What can hang from each mark:
V: A E F
R: Q V
J: F V
G: Q V
A: E L Q
X: F
E: F Q R
Q: A G V
F: E J V
T: R
L: A

Every row comes from one small tree of marks. The marks that hang from a mark follow it in brackets, in alphabetical order. Every link used is in the known rows. Which tree was each row made from?
(in the rows, 128 means zero)
Known rows:
L(A(E(F(J) R) Q(V))): [105 216 176 103 140 167  42 130 153 183  92  89 135 101  99 125 164 119
 146 189 136 152 159 105 165 118 149 117 143 203 106 151 160]
T(R): [152  64 101 157 119 180 123  64 131  87  70 146 136  92 153 134  79 144
  66  91 139 144 135 179 103 174 127  94 153  67 160  86 142]
L(A(E Q(G V))): [169 186 161 100 133 162  86  89 128 194 125 139 125 131 147 155 161 102
 172 181 113 147 153 112 153 124 157 178 177 208  95 159 138]
F(E(R) J V(A(L))): [104 141 166 128 208  82 172 146 127  94 123 125 156  86 131 129 142 138
 113 136 123  91 165 122 124 143 101 101  40  87 147  84 120]
X(F): [147  90  64 118 101 161 137  71 123  87  13 143  99 153 168 118  49 148
  61 117 147 201 130 139  57 166 136  63 130  74 172 107 148]
Q(V): [131 119  88 113 152 166  98 109 137 129  70 163 139 138 134 124 102 126
  81 138 123 144 123 144  85 149 115 104 177 110 150 120 121]
T(R(Q)): [172  84 108 176  89 175 101  53 116  81 100 143 116  76 166 137  91 153
  68  79 127 133 143 177 148 154 132 107 164  86 126  97 134]
V(A(L Q(G)) E(F(J) R)): [123 175 192 135 149  78 135 197 137 161 206  70 122 127  95 128 147 139
 187 154 134 113 118 134 138 119 163 146  72 159 123 163 135]
A(E(R(V(F))) Q(G)): [118 160 184 138  97 146  48 121 151 166 195 101 134 103 118 138 166 126
 205 169 146 136 162 123 166  67 143 124 156 194  80 144 110]
R(V(A)): [157  86 113 122 117 135 126  98 130  68 128 141 129 136 127 133 105 138
 118  94 124 129 134 148 121 124 132 121 171 129 133 133 138]
T(R(Q V(E F))): [110  71 126 195  51 161 104  78 132 108 139 134 110 116 125 106 126 138
 125  63 126 112 116 153 190 116 112 135 166 106  79 100 146]
V(F(E(Q))): [119  84 120 117 126 145 151 112 122 112  91 146 128 151 132 149  94 137
 103 113 124 156 125 117 109 147  88  87 105 107 155 132 105]
F(E(Q(A) R) J V): [118 172 171 135 222  96 131 127 148 108 146 159 168  34 119 121 154  99
 119 136 102  91 161 143 174 130  84  66  41 113 112  99  77]
E(F(J(V))): [ 59 123  97 141 143 168 100 139 165 103  40 127 154 123 134 118  71 122
  59 138 130 148 148 104  93 123 150  54 122  87 188 113 182]
G(Q(V(A(L) F(J)))): [128 161  71 116 136 113 133 203  83 129 105 114 128 186  80  99 150 144
 118 151 117  99  91 104 113 158 105 132 118 141 140 144 148]
T(R(V(A(L) E F(J)))): [ 91  81 116 177  95 124 166 139 119  88 118 112 139 140 101 101 141 143
 133  68 132  98  87 152 140 142 117 158 109  86 125  98 171]
A(L): [160 102  94 121 115 129 137 117  96 112  61 131 127 156 145 140 111 177
  73 123 145 176 141 128  49 183 125 125 144  69 201 111 146]
R(Q(A(L) G) V(F(E J))): [105 189 107 176  90  84 146 138  75 103 167 150 149 128 119 116 177 151
 180  95  88 106 135 123 151 115  86 178  97 129 105 180 138]
Q(G V(A(L) E F(J))): [ 81 149 109 128 157  99 182 205 123 158 143 123 135 189  91 116 149 117
 156 146 110  91  59 121  92 128 124 192 106 127 135 165 137]
V(A(L) F(E(R(Q(G))) J)): [111 151 141 141 137  90 181 171  94 100 173  92 130 130 117 146 146 168
 135 110 128  93 129 113 121 122 116 156  65 114 135 165 119]
J(F(E V)): [104  77 112 112 137 116 176  89 156 106  50 172 129 130 145 129  74 105
  96 133 126 145 180  92 102 127 105  81  80  81 156  64 128]
G(V): [134 119  91 116 116 154  93 123 139 121  59 145 142 119 151 117 111 122
  73 152 139 151 127 146  95 150 145  90 168 112 170 100 131]
V(A(E(R) L Q) F(J)): [116 168 149 133 116 107 135 185 117 115 132  72 126 130 106 132 157 175
 161 150 160 125 137  91 120 117 152 134  69 147 131 132 148]
R(Q(G) V(A)): [179 123 137 148  99 122 108  95 113  84 207 138 118 113 141 147 127 130
 143  99 104 106 132 153 165  86 149 159 191 165  90 174 120]
J(F V(A(L) E(R(Q(G))))): [146 106 144 104 115  81 189 157 135 163 232  87 100 132 135 129 133  98
 130  96 152  84 140  59 171  62 177 196 118 128  88 113 112]
A(E L Q(G V)): [148 193 144 120 128 122  80 139  99 198 143 135 134 139 147 147 175 125
 199 188 120 156 140 124 116 122 132 177 150 179 113 135 116]
Q(A(E) G(V(F))): [120 165 100 118 102 122 135 140 133 139 132 138 125 111 122 120 154  88
 179 172 129 128 102 142 132 129 138 163 139 173 128 157 129]
F(E(Q) J): [107 132 123 131 167 146 132 117 153  91  63 166 146 103 161 154 105 134
  98 110 100 134 150 155 103 143  99  68  80  76 155 101 100]
R(V(F(E))): [ 83  83 105 135  96 149 132  97 130 100  81 155 138 160 127 126 108 141
 133 101 122 150 145 125 109 126  87  97 140 102 140 123 140]

Write each row's tree:
[139  93 124 125 137 120 136  86 140 131  72 150  90 135 150 110  81 101
  86 136 128 173 112 120 127 143 123  66  98 103 129  86 123] -> X(F(V(E(Q))))
[132  99 155 105 149 132 136  92 143  93 160 133 132 105 136 145 127 127
 149  86 130 115 167 160 146 116  96 112 131 123 106 116  92] -> F(E(R(V(A))))
[164  91 127 167  82 123 127 111  68  95 156 112 153 132 104 116 129 158
 139  81 139 132 111 133 161 145 125 149 136 143 124 129 156] -> T(R(V(A(L Q) F)))
[153  84 155 103 148 126 170 120 173 112 165 108  88 122 133 138 110 127
 128 101 147 105 123 159 132 129 143 131 129 106 113 109 106] -> V(A E(R))
[121 172 123 113 154  81 163 178 102 206 210 116 133 153  69 101 184 111
 178 147 130  99  77 128 128 144  95 209 122 149 107 183 100] -> Q(A(L) G V(E(R) F))
[127 170 148 101 131 116  68 166 108 198 142  91 128 139  89 152 162 104
 162 185 133 180  96 135 117 130 109 157 160 192 150 169 112] -> A(E(F Q(G V)) L)
[173 149 156 127 100 102 111 126  99 127 189 116 126 135 136 151 166 135
 212 135 124 138 143 134 147 101 149 183 153 188  99 145 132] -> R(V(A(E L Q(G))))
[ 63 134 126 186  73 140 101 134 157 123 147 139 118 142 125 113 146 134
 148 114 103  96 115 125 151  75 132 138 144 119  93 147 144] -> R(Q(G) V(E F(J)))
[166 153 149 106 133 152 109  92 129 187 105 153 121 157 141 128 138 119
 133 142 108 144 141 102 151 150 149 157 162 166  98 137 145] -> L(A(Q(V(E))))
[172  96 129 125 160  89 165 120  98  98 117 131 132 135 128 131 108 139
  84 138 132 134 132 108 103 163 132 127 112 111 172 107 150] -> F(V(A(L)))
[128 187 176 121 147 100  72 175 109 234 200 100 141 146  93 120 165 123
 181 179 131 145 118 123 137 125 125 157 134 178 113 165 108] -> A(L Q(G V(E(F R))))
[164 129 108  86 167 117 163 100  97 123 130 155 115 140 151 144  92  87
 140 114 104 153  97 155 129 134 103 118 107 156 108 158  75] -> X(F(E(Q(G V(A)))))
[ 91  79 134 126 112 151 140 133 173 145 116 104 100 151 112 115 110 144
 104 124 162 130 117 124 107 129 122 104 125  87 140 109 125] -> V(E(R) F)
[157  74 147 102 161 129 172 126 151 129 179 138 109 129 160 143 103  82
 112  87 122 100 116 103 177  97 159 139 138 127 101 100 106] -> J(V(A E(Q)))
[ 66 134  75 142 110 158 103 170 149 107  25 131 157 138 124  98 114 139
  64 160 139 134 106 119  83 142 140  74 129  96 185 112 158] -> G(V(F(J)))
[176 104 147 125 123 120 167 112 148 115 151 148  89 146 158 141  96 132
 163 109 116 118 132 139 139 132 160 133 109 132 101 114 127] -> V(A(Q) E)
[106 128 129 143 159 137 158 142 170 109 120 156 132 120 175 124 103 111
 125 106 107  86 147  99 149  94 179 111  88 101 108  83 155] -> F(J(V(A(Q) E)))
[ 72 141 105 127 131 141 114 166 138 120  58 142 161 124 128 116 132 116
  96 146 121 131 108 123 118 135 108  75  95 116 160 113 114] -> G(V(F(E(Q) J)))
[132 140  62 114 139 131 146 126 106 124  97 161 143 151  92  97 118 120
 114 128 118 129  95 124 107 162  95 134 140 132 137 164 132] -> Q(A V(F))
[138 114 106 115 123 125 144 158 122 122 143 121 142 143 115 129 113 108
 115 157 133 118  85 130 108 125 162 141 151 161 159 168 130] -> Q(G(V(A F)))
[176 186 133 126 151 124  87 111 117 149 217 134 133  69 114 124 157 117
 127 134 121  97 133 162 168 111 121 149 172 162  82 178  75] -> E(R(Q(A G V)))
[131 105 158 125 125  98 176 164 109 164 245  82 107 143 127 129 147 117
 131  99 148  83 114  67 175  82 160 190 126 138  92 142 123] -> J(V(A(L) E(R(Q(G))) F))
[133 130 140 107 113 136 104 124 133 141 100  89 106 112 141 148 154 166
 123 145 176 170 162 136  87 148 124 132 144 102 160  90 123] -> A(E(R) L)
[109 120 148 118 111 166  64  94 177 122 117 108 115  91 136 136 150 133
 144 132 159 148 168 154 133  98 123 104 180 128 111  90 116] -> A(E(R(V)))
